Each row comes from the steps of one walk. Every step used is in the known rows, and no mark comes twice. Write the walk behind each row, first mark first.
Known rows
u/k/y/x/q/b: [-0.42  0.62  0.36  1.33 -2.63 -0.12 -3.83 -1.72 -2.43  1.58  0.99  8.89
  3.95  2.79  3.46 -0.09]
v/y/x/q/b/u/k: [-3.28  2.75 -0.92 -0.31  0.44 -1.01 -4.25 -2.12  3.09 -0.91  1.69  5.10
 -0.62 -2.05  2.66 -3.08]
k/y/x/q/b/u: [ 0.72  1.49 -2.76  2.25  2.75  0.77 -1.65 -0.98 -2.10  0.31  1.36  5.20
  0.89  0.50  0.66 -2.76]
v/y: [ 1.66 -2.24 -1.27 -1.88  0.34  1.08  1.00  2.61  5.04  1.96 -3.41 -8.99
  0.54 -4.43 -1.05  1.39]
v/y/b/u: [-3.45 -1.64  1.85 -1.84  1.33 -1.78  1.24  1.97  4.55 -1.43 -2.42 -5.16
 -4.81 -2.46 -0.34 -1.08]
k/y: [ 1.38 -2.68 -1.29 -0.23 -0.04  2.56  1.43  1.52 -0.08  2.42 -2.82 -4.54
  1.83 -1.96 -1.44  1.78]
u/b/q: [ 2.63  2.19 -0.29 -1.74  1.99  1.30  4.00  0.47  0.47 -0.43 -0.69 -5.77
 -3.01  0.51 -1.46  2.59]
v/y/x/q/b: [ 4.75  0.11 -1.20  0.73  0.84 -1.26 -2.21  1.51  2.55  1.72 -1.09  0.13
  2.47 -0.06  2.07 -1.19]
k/y/x/q: [ 1.88 -2.16 -4.00  0.40  2.26  3.29 -4.60  0.80 -2.05  2.96 -0.31  1.79
  7.98 -0.09  0.15  0.99]
u/k/y/x: [-4.31 -1.43  2.14 -0.50 -2.24  3.10 -5.74 -0.70  0.44  1.27 -0.33  0.96
  5.29 -0.35  0.92  0.80]
q/b/y/v: [ 3.47 -2.72  3.30  1.22 -2.97 -3.87  4.96  2.69 -2.33 -0.95 -0.83 -5.46
 -6.38  1.47 -1.39  0.17]
v/y/x/q: [ 2.55 -1.81 -4.04 -1.24  2.64  1.85 -4.99  1.87  3.11  2.48 -1.05 -2.57
  6.44 -2.80  0.51  0.25]
x/q/b: [ 7.12  2.01  0.00  2.31 -0.68 -0.94  5.12 -0.29 -0.60  0.50  0.37 -0.49
  1.58  2.08  0.10  0.63]
x/q/b/u/k/y/v: [-4.67 -0.88  0.54  0.56 -2.40 -1.81  1.38 -2.67 -5.35 -0.49  1.23  7.56
 -6.19  0.95  2.13 -0.53]
x/q: [ 4.99  0.41 -2.82  0.10  1.36  1.87  2.47 -0.09 -0.14  1.11  0.54 -3.05
  5.63 -0.54 -1.78  1.96]
q/b/u/k/y/x: [-5.75  2.01  3.38  1.27 -1.69  0.68 -2.81 -2.42  0.54 -1.47  1.20  4.34
 -1.50  0.36  1.30 -2.74]
u/k/y/b/q: [-4.59 -3.10  2.32 -2.91 -1.79 -1.25 -1.10 -0.51 -2.58 -0.76 -1.03  6.06
 -4.55  3.50  0.47  1.38]

Which walk is each row?
[-8.06 -0.80  3.43 -2.83 -1.42 -1.97 -0.95 -0.33  4.65 -1.89 -1.18 -0.78
 -4.97 -2.23  1.37 -0.60] | v/y/b/u/k
[-6.72 -0.24 -0.82 -1.46 -0.24  2.78 -0.57 -2.20  0.30  0.08  0.06  0.49
 -1.22 -3.75 -0.84  0.13] | b/u/k/y
[ 1.25 -4.58  0.45 -1.02 -0.91 -0.81  2.21  2.92 -1.91 -0.07 -0.56 -8.32
 -2.76 -1.10 -3.02  1.75] | b/y/v
[ 0.07 -4.06  0.45 -1.73  0.95 -0.98  0.96  1.77 -2.75 -0.01 -2.41  1.50
 -4.78  3.50 -1.25  1.04] | k/y/b/q
[-6.52  1.63  6.45 -0.48 -2.34 -0.84  1.51 -2.32  1.82 -3.86  1.35 -0.24
 -2.17  1.32  0.00 -0.39] | y/b/u/k
[-2.87  1.77 -2.41  0.31 -0.69 -0.52  1.30 -3.05 -2.54  0.10  1.08  8.61
 -2.74 -0.77  1.49 -0.74] | x/q/b/u/k/y
[ 2.02 -1.31  3.40 -0.96  0.43 -1.15  2.98  0.68 -0.33 -2.40 -0.34 -2.30
 -3.66  4.45 -2.21  0.81] | y/b/q
[ 5.99  2.50  1.57  3.19 -0.18 -0.01  0.12 -0.37 -0.17 -0.27  1.47  0.65
  5.30  3.55  0.78 -0.90] | y/x/q/b
[-1.82  5.20  1.83  1.79 -0.47  0.27 -1.92 -3.76  0.43 -2.95  4.41  5.67
  2.11  1.68  1.19 -2.69] | y/x/q/b/u/k
[ 1.80  3.49  2.99  2.33  0.11 -0.07  6.28 -1.03  2.38 -2.69  0.77 -5.03
 -3.94  0.13 -1.86 -2.13] | q/b/u
[ 2.01  0.70 -1.67 -1.21  0.72 -0.33  3.32  2.73  0.38  1.36 -1.66 -7.70
 -0.49 -2.50 -1.30  2.87] | u/b/y
[ 2.60  1.35 -4.50 -0.58  3.08  0.18 -2.68  1.94 -1.42  1.74  0.57 -1.23
  5.51 -0.76  0.31  1.87] | u/b/y/x/q
[ 4.24  0.46  1.73  1.65 -0.55 -1.59 -0.13  2.33  0.93 -0.70  0.52 -3.60
  0.54  1.08 -1.42 -1.54] | q/b/y/x
[-5.95  0.50 -3.66 -0.73  1.96  3.54 -6.47 -2.90 -1.58  0.07  2.47  6.86
  4.84 -2.05  0.39 -0.78] | b/u/k/y/x/q
[ 7.03  0.31 -4.30  0.85  0.42 -2.89  4.00  1.74 -2.14  0.88  0.39  0.73
 -0.32  0.25 -1.28  0.32] | x/q/b/y
